Known rows, with every way that one mark hangs from another
pinis{fanafim zabasap{toleneb tugo}}: [ 10 -22 -19  15   2  -5  16 -19 -15  47  -9  -8  17  63  18 -10  23 -31
 -15  27  -3 -28  15   4   0  11 -21 -21  18 -11  -5   6  33  14  -6]
vulori{fanafim{niro nopetob pirenon} zabasap{tugo}}: [ 27 -21 -21 -25  39 -27  17  -1 -13  25 -15  16  20  27  10   3   7 -11
 -16  -3 -25 -25  31 -17  31  25   0 -25  28 -13 -39 -14   5   8  -1]
tugo{niro{fanafim{nopetob}}}: [ 21 -29 -22  15  18  -2  19 -26 -15  28   8  -1  20  29 -15 -13   6  -9
 -15   1   0 -36  25   6  12  43  10 -13  34  -1 -25 -17   9  29 -13]
zabasap{toleneb tugo{niro}}: [  2 -28 -24  22   0 -12  23 -28 -23  41   8  -2  23  58 -11   1  22 -19
 -18  18 -21 -42  20  21  11  15 -20 -19  23  -2 -10   9  23  18   9]
vulori{fanafim{nopetob pirenon} zabasap{bebuv tugo{niro}}}: [ 18 -10 -36   0  24 -22  10 -11  -8  23 -13  15  16  24   4   9   5 -23
   1   1 -18 -37  24 -16  25  19   2 -30  28 -13 -30 -41 -11   6   3]
nopetob{bebuv fanafim{niro{zabasap{tugo}}}}: [ 16  -4  -7  -5  17 -11  25  -8 -19  20  17  -3  27  22   7   0  18  -6
 -22   6 -15 -36  30 -14   1  29 -17 -20  43 -12 -33   8  19   9  11]
tugo{niro{fanafim{nopetob vulori zabasap{bebuv pinis}}}}: [ 20   0  -5  22  28 -18  13  -4 -19  27   1   2  19  26   8  -2  13 -23
 -19  -1  16 -44  14 -12  11  34  -6 -21  39  -9 -35 -39  -2 -16 -13]
pinis{fanafim{pirenon vulori} zabasap{bebuv}}: [ 19  -8 -27  -3  27 -23   1 -13 -19  23   5  -6   3  28  21  -9  12 -17
 -25   0   3 -25  17 -14  -4  29 -10 -29  23  -5 -26 -28   9  -1 -19]
tugo{niro{fanafim{pirenon vulori}}}: [ 25 -24 -17   1  30 -16  11 -13 -19  25  13   0  16  29 -19 -10   6  -6
 -32  -7 -18 -46  31   8  11  42  10 -17  35  10 -34 -18   2  14 -15]
tugo{niro{fanafim}}: [ 20 -25 -22  18   9   2  15 -31 -14  25  20  -5  19  33 -21 -11   9 -10
 -18   3  -9 -46  31  11   6  36   7 -15  45  -2 -20 -16  12  31 -14]
fanafim{niro{tugo} nopetob{bebuv} pirenon vulori zabasap}: [ 31  -9  -4 -29  75 -51  18   6 -36  33  -7   7  20  19  32 -11  15  13
 -69 -13  -8 -29  15 -26  14  49  -9 -26  10   2 -59 -11  11 -23  -3]
zabasap{niro{fanafim}}: [ 22 -24 -22   0  -4   2  15 -22 -10   9  19   3   7  35 -15 -14  10  -9
  -9  -7  -6 -39  35   2  15  26  -5 -28  42 -10 -22 -13  19  25 -16]
doneda{toleneb}: [ 16 -29 -40  34  -8 -18  14 -30 -19  17  26 -18  12  42 -12 -24  13 -12
 -19  -3 -14 -21  23   1   0  33 -16 -26  33  -5 -11   1  11  37 -25]
niro{tugo zabasap{fanafim{pirenon}}}: [ 25 -31 -26   5  35 -17  10  -1   2  25  -5   2   9  42   1 -32  15 -17
 -38  -2 -16 -49  28  -8  21  32  -6 -29  21 -18 -31  -3  30  18   8]
fanafim{vulori{zabasap{bebuv niro pinis toleneb}}}: [ 10  16 -13  14  -8 -32  13   2 -11  17   7  -6   4  45  19  11  16 -31
   0 -10  -1 -41  19 -17  11   8 -34 -35  31 -15 -16 -32  -3 -24  -6]
vulori{fanafim{nopetob zabasap{niro}}}: [ 27 -16 -23   6  18 -13  24 -20 -16   6  -2   7   7  27  18  -4   7 -16
  -9  -7 -15 -33  21  -8  23  23  -4 -26  34 -19 -32 -15   5   8 -14]
fanafim{zabasap{bebuv pinis tugo{niro}}}: [  6  -7 -24  30   8 -18  10 -26 -22  28  11   6  21  37   2   6  30 -22
 -22  18  -1 -49  16  -2   8  10 -29 -34  41 -17 -20 -23  19 -16  13]
pinis{zabasap{bebuv}}: [ 11 -15 -40  29   6 -17  12 -45 -12  16  17 -16   4  33   8  -9  16 -23
 -15   1   3 -31  20  -7  -5  31 -25 -35  27 -16 -16 -21  22  13 -10]
zabasap{bebuv niro pinis{fanafim{nopetob}} tugo}: [  3 -12 -18  -6  -6  -1   9  -4 -17  23   5  21  12  29   2  -7  23 -11
  11  14  24 -17  15 -14  17  -9 -26 -35  36 -21 -15 -27  23  -3   8]
nopetob{bebuv fanafim{niro pirenon vulori}}: [ 25   0  -2 -33  30 -25  19  -3 -28  14  30  -3  24   8   7   6  10  13
 -31  -9 -25 -23  29 -16   0  40  -3 -20  37   6 -47  -2   2   0  -2]
pinis{zabasap{niro{fanafim tugo} vulori}}: [ 27  -7 -24   2  27  -7  22  -7  -1  30 -13 -15  -4  56   1 -26  21 -21
 -19   7   8 -51  28  -1   9  17 -21 -34  33  -6 -22 -19  28  16  -9]
fanafim{niro nopetob zabasap{bebuv pinis vulori}}: [ 15  10 -15 -15  29 -31  15   0 -26  19  11  -3   7  31  28   4  24 -13
 -14  -6  21 -31  14 -18  11  23 -37 -37  38 -21 -34 -30  12 -23   4]
fanafim{niro pirenon vulori}: [ 21 -25 -15 -26  43 -37  16 -10 -32  17  23   1  13  23  -3  -6  11  12
 -48 -17 -23 -25  30   1  13  41 -10 -22  27   5 -43   0  14   3 -10]
zabasap{niro pinis toleneb{doneda} tugo}: [  3 -21 -12  27 -12 -21  15 -16 -13  20   3   4  11  66  -2  -8  23 -15
   4  20 -14 -34  28  12  16  -5 -45 -27  40  -9 -14   0  19 -19   4]
tugo{niro}: [ 14 -28 -34  25  10 -10  19 -43 -21  23  24  -8  16  30 -18  -6  13  -3
 -25   5 -20 -40  26  19   5  33  -5 -17  37   1 -16  -6  14  28  -4]
niro{fanafim tugo}: [ 28 -31 -16  12  17   0  13 -12  -1  35   6  -6  20  51 -14 -41  20  -9
 -29   0   7 -35  28  -2   7  34   5 -27  24 -10 -26  -5  36  33 -17]
nopetob{fanafim{vulori}}: [ 23 -10 -14  13   9 -12  29 -10 -14  19  18 -14  18  33  -6 -11  15  -3
 -22   1 -17 -24  20   2   4  35  -6 -16  28  -2 -30  11  10  18 -13]
zabasap{bebuv fanafim{vulori} pinis}: [ 16   2  -8   7  -2 -13   4  -8  -9  13  28   0  12  30   6 -10  16 -21
   6   2  11 -21  17 -18  10  13 -21 -33  42 -29 -28 -25  18 -16  -2]
niro{tugo zabasap{bebuv pinis vulori}}: [ 12   2 -27  21  18 -25  12   9   1  25   1 -18   2  55   6 -34  31 -28
 -16  -6  25 -51  18 -11   4  12 -35 -45  27 -22 -18 -22  26  -3  11]
zabasap{fanafim{pirenon vulori} tugo}: [ 24 -28 -17 -16  23 -21  13  -5 -18  26   6  12  16  43  -8 -15  15  -8
 -30  12 -24 -26  24  -1  26  23 -10 -29  18 -10 -39   7  24   2   5]

Rows
[ 29 -17 -20   0  32 -46  17   6 -13  24 -11  -2  12  27   9  -9   6  -8
 -33 -14  -7 -24  18 -22  19  42  -7 -31   6   0 -35 -17  -8 -15  -5] => fanafim{nopetob pirenon vulori{zabasap{pinis}}}
[ 32  -9 -27 -40  18 -21  10  -7 -15  16  15  -4   4  29  12 -14   3  -3
  -2  -1  -6 -25  22 -16  16  35  -6 -38  18 -10 -34 -13   3   6   7] => zabasap{fanafim{nopetob{bebuv} pirenon} vulori}
[  4   7  -8  28   8 -18  10  -1 -11  22  10  -4  12  39  13   6  14 -42
   1   1  -1 -53  17  -6  11  11 -25 -20  46 -20 -19 -29   5 -17   8] => tugo{niro{zabasap{bebuv fanafim{vulori} pinis toleneb}}}
[ -4 -11 -21  47  -6 -30   6  -9  -7  17   3  -7  10  66  12 -16  24 -37
   2   7   5 -42  23  -4   5  10 -50 -34  32 -23 -16 -11  15 -23   3] => niro{zabasap{bebuv pinis toleneb{doneda} tugo}}
[ 18  -9 -27  19   9 -24  18  -2  -7  16   8 -22   2  49   1 -23  22 -25
 -16  -7   7 -49  24   0   6  22 -30 -37  31 -14 -15  -4  16   1   5] => niro{zabasap{pinis vulori}}
[ 12  -7 -20   1   4 -16  21   9  -7  29  -6 -11   4  76  13 -13  22 -43
  -3  11  -8 -51  21   4  21  10 -35 -33  22 -25 -16  10  23   4  14] => niro{zabasap{fanafim toleneb tugo vulori}}
[ 18  12 -25 -13  17  -7   7   1 -15  24   4  -3  -2  49  23 -12  27 -12
 -17   8  11 -44  17  -4   6   5 -22 -35  38 -19 -18 -28  20   5  -8] => pinis{fanafim{zabasap{bebuv niro{tugo} vulori}}}
[ 21  -7  -7   9  20 -22  13 -21 -19  13  12  -5  15  51  30   2  12 -19
  -9  -1 -29 -34  31   4   8  23 -19 -13  54 -20 -34  -6   7  -7 -25] => vulori{fanafim{niro zabasap{toleneb{doneda}}}}
[ 17  -5 -25  -5  -4 -15  20  -9 -13  12  18 -10  -2  43  -9 -11  22  -7
  -1   0   2 -40  27   6  12   3 -33 -39  42  -8 -13 -12  15   0   7] => zabasap{niro pinis vulori}
[ 17   3 -11   5 -20 -10  11  -4   3  19   3   3   9  47  16  14  12 -36
  14   6 -19 -44  28 -14  22   2 -25 -30  45 -26 -10 -21   8  -9   7] => vulori{zabasap{fanafim niro pinis toleneb}}
[ 28 -13 -33 -33  22 -18  21  -2 -13   5   2   2  -7  32   1 -11   4  -5
   4 -14 -14 -34  28   0  27  15  -7 -36  29  -4 -30 -20  -2  15  -3] => zabasap{niro vulori{fanafim{nopetob pirenon}}}
[  0  -5  -4   0  16 -30  15  -2 -28  34  -1  13  23  43  29  12  29 -25
 -14   4  13 -28  10 -18  17  12 -41 -31  26 -25 -29 -16  24 -28  12] => fanafim{niro nopetob zabasap{bebuv pinis toleneb tugo}}
[ 10  -1 -32  -6   9 -24  11  -8  -8  27  -7 -10   0  63  19   0  21 -44
  10   6  -5 -41  19  -7   8   2 -32 -45  19 -15 -20 -21  14  -3   3] => pinis{zabasap{bebuv toleneb tugo vulori{fanafim{pirenon}}}}
[ 19  -2 -29   3  16 -15  12   8  -4  14   0 -13  -2  45   9 -26  10 -35
   1 -20  31 -45  21 -17  11  39 -16 -39  23 -22 -27 -30   4  11 -13] => niro{fanafim{nopetob} zabasap{bebuv vulori}}
[ 26   2  -8   4   6 -15  25 -13 -20  17  28 -17  22  23   6  -8  12   1
 -19   1 -12 -24  20 -12  -7  37  -4 -22  28  -2 -32   4   4   7  -9] => nopetob{bebuv fanafim{vulori}}
[ 24 -11 -29 -11  43 -24   8  25   2  26 -18  -5  -1  48   5 -41  14 -26
 -21 -20  27 -51  22 -23  17  38  -8 -43  10 -13 -37 -33  13  11  -2] => niro{fanafim{nopetob pirenon} tugo zabasap{bebuv vulori}}
[  6  -1 -40  18  20 -18  19 -30 -18  32   2 -15   2  48   0  -1  25 -26
 -11  23   3 -47  18   8   2  13 -36 -35  33  -6 -15 -23  19   5   9] => pinis{zabasap{bebuv tugo{niro} vulori}}
[ 16 -27 -15  19  15 -14  19   0  -5  25 -12   8  18  40   2 -22  18 -30
 -11  13   6 -32  18 -13  27  17 -23 -29  25 -28 -26   2  28  -3  17] => niro{zabasap{fanafim{nopetob} pinis tugo}}
[ 21  13 -19  15   4 -19  22  -4  -6  17  13 -15  15  32   8   3  14 -18
 -11  -2 -12 -30  20 -14   2  33 -12 -24  31 -13 -28 -15  -5   7 -13] => nopetob{fanafim{vulori{zabasap{bebuv}}}}
[ 27 -34 -37   0  32 -34  15 -21 -23  17  -1   4  10  28  11  -9  10  -4
 -46 -12 -17 -33  19  -8  19  52  -5 -31   5  -4 -35  -6   6   4  -5] => fanafim{nopetob pirenon zabasap}
[ 28 -12 -12 -22  25 -24   8  -1  -5  22   0  13  18  18  12   7   6 -12
 -12  -2 -15 -26  30 -26  26  29  -9 -25  39 -19 -34 -22   7  -7   8] => vulori{zabasap{fanafim{niro nopetob pirenon} pinis}}
[ 21  -4 -22  -6  -6 -13  21  -8  -9  21  14 -21   5  66  11 -11  15 -29
  13  -5 -10 -36  23   8   7  11 -15 -31  27 -13 -14  -1  10  18 -11] => zabasap{toleneb vulori{fanafim}}
[ 13   6 -21  18  11  -9   7   2  -5  19  11 -11   6  39  -6 -10  16 -36
   2  -4  19 -64  28  -3   4  19 -17 -31  54 -13 -18 -40   3   0   1] => tugo{niro{fanafim zabasap{bebuv pinis vulori}}}
[ 28  -9 -18 -23  23 -16  13  12   0  18  -1   2   1  43  -6 -22  21  -8
  -2  -4  -7 -43  30  -4  22  -9 -14 -41  40  -6 -27 -22  16   1   9] => zabasap{niro{tugo} pinis vulori{fanafim{pirenon}}}
[ 10   9 -18 -51   8 -19   0   3 -15  17  28   1   1  46  19  11  14 -22
  13  -8  -9 -36  27  -9  15  13 -29 -37  39 -21 -29 -25  13  -1   9] => zabasap{bebuv fanafim{niro pirenon} toleneb vulori}
[ 23 -17 -12  -5  26 -14  20 -19 -23  21   8   8  22  38  12   0  22 -14
 -26   6 -22 -34  28  -1  17  16 -12 -22  46 -22 -36   1  25   5  -7] => vulori{fanafim{niro zabasap{tugo}}}
[ 24  -4 -15 -33  19  -8  17 -10 -17  18  27  -8   6  42   4  -7  15  -6
  -6   6  -9 -30  30   5  15  21 -21 -25  50 -20 -30  -3  24  16   1] => zabasap{fanafim{niro} vulori}
[  9 -17 -24   5   7 -17   0  -1  -4  15   6  15  11  33  -1 -11  20 -33
  -6   4   0 -43  26 -19  22  10 -27 -42  33 -30 -27 -19  24 -13  21] => niro{zabasap{bebuv fanafim{pirenon} pinis tugo}}
[ 23  10   3 -25  25 -26  16   8 -29  36   2  -7  21  32  43   6   6  -8
 -17  -3   5 -14  15 -23   2  33  -6 -12  24  -9 -27 -14  -2  -6 -18] => pinis{fanafim{niro nopetob{bebuv} vulori{zabasap{toleneb}}}}
[ 21 -13 -25 -15   5  -6  19 -10 -12  29  10  -4   9  61  -7 -18  23 -16
  -5  25  -9 -31  23   8  20  10 -24 -35  29 -21 -22   9  30  15  11] => zabasap{fanafim tugo vulori}
[ 31 -20 -14  -8  23 -27  11  -8 -18  20  -5  15  25  23  19  -6  14 -14
 -15   2  -9 -29  18 -27  18  20  -3 -39  21 -15 -38 -14   5 -20   7] => vulori{fanafim{nopetob{bebuv} pirenon zabasap{pinis tugo}}}
[  5 -28 -27  28   1 -22  23 -12 -14  28  -2  -8  13  65   3 -14  23 -33
 -24   0 -11 -46  21   6  14  23 -30 -30  12 -15 -13  16  27  12   6] => niro{zabasap{toleneb tugo}}
[  0  -9 -20  20 -26 -17   5 -21 -10  20  29  -8  14  46   7  -3  22 -29
  10  -7  11 -29  16  -9  -1  11 -30 -38  28 -20  -7 -20  19  -3   1] => zabasap{bebuv pinis toleneb}
[ 16 -11  -5   7   8 -18  20  30  -3  38 -25  -8  13  72   9 -25  21 -47
   1   0  28 -48  17 -11  20  16 -29 -36  16 -18 -19  -4  16  -8   6] => niro{fanafim{nopetob} zabasap{pinis toleneb tugo vulori}}
[ 24 -33 -35 -14  18 -30  13 -29 -23  15  17   0  15  15   3 -15   3   8
 -25 -14 -10 -19  22 -17   8  50   1 -35   5   1 -32  -8   4  12  -1] => fanafim{nopetob{bebuv} pirenon}
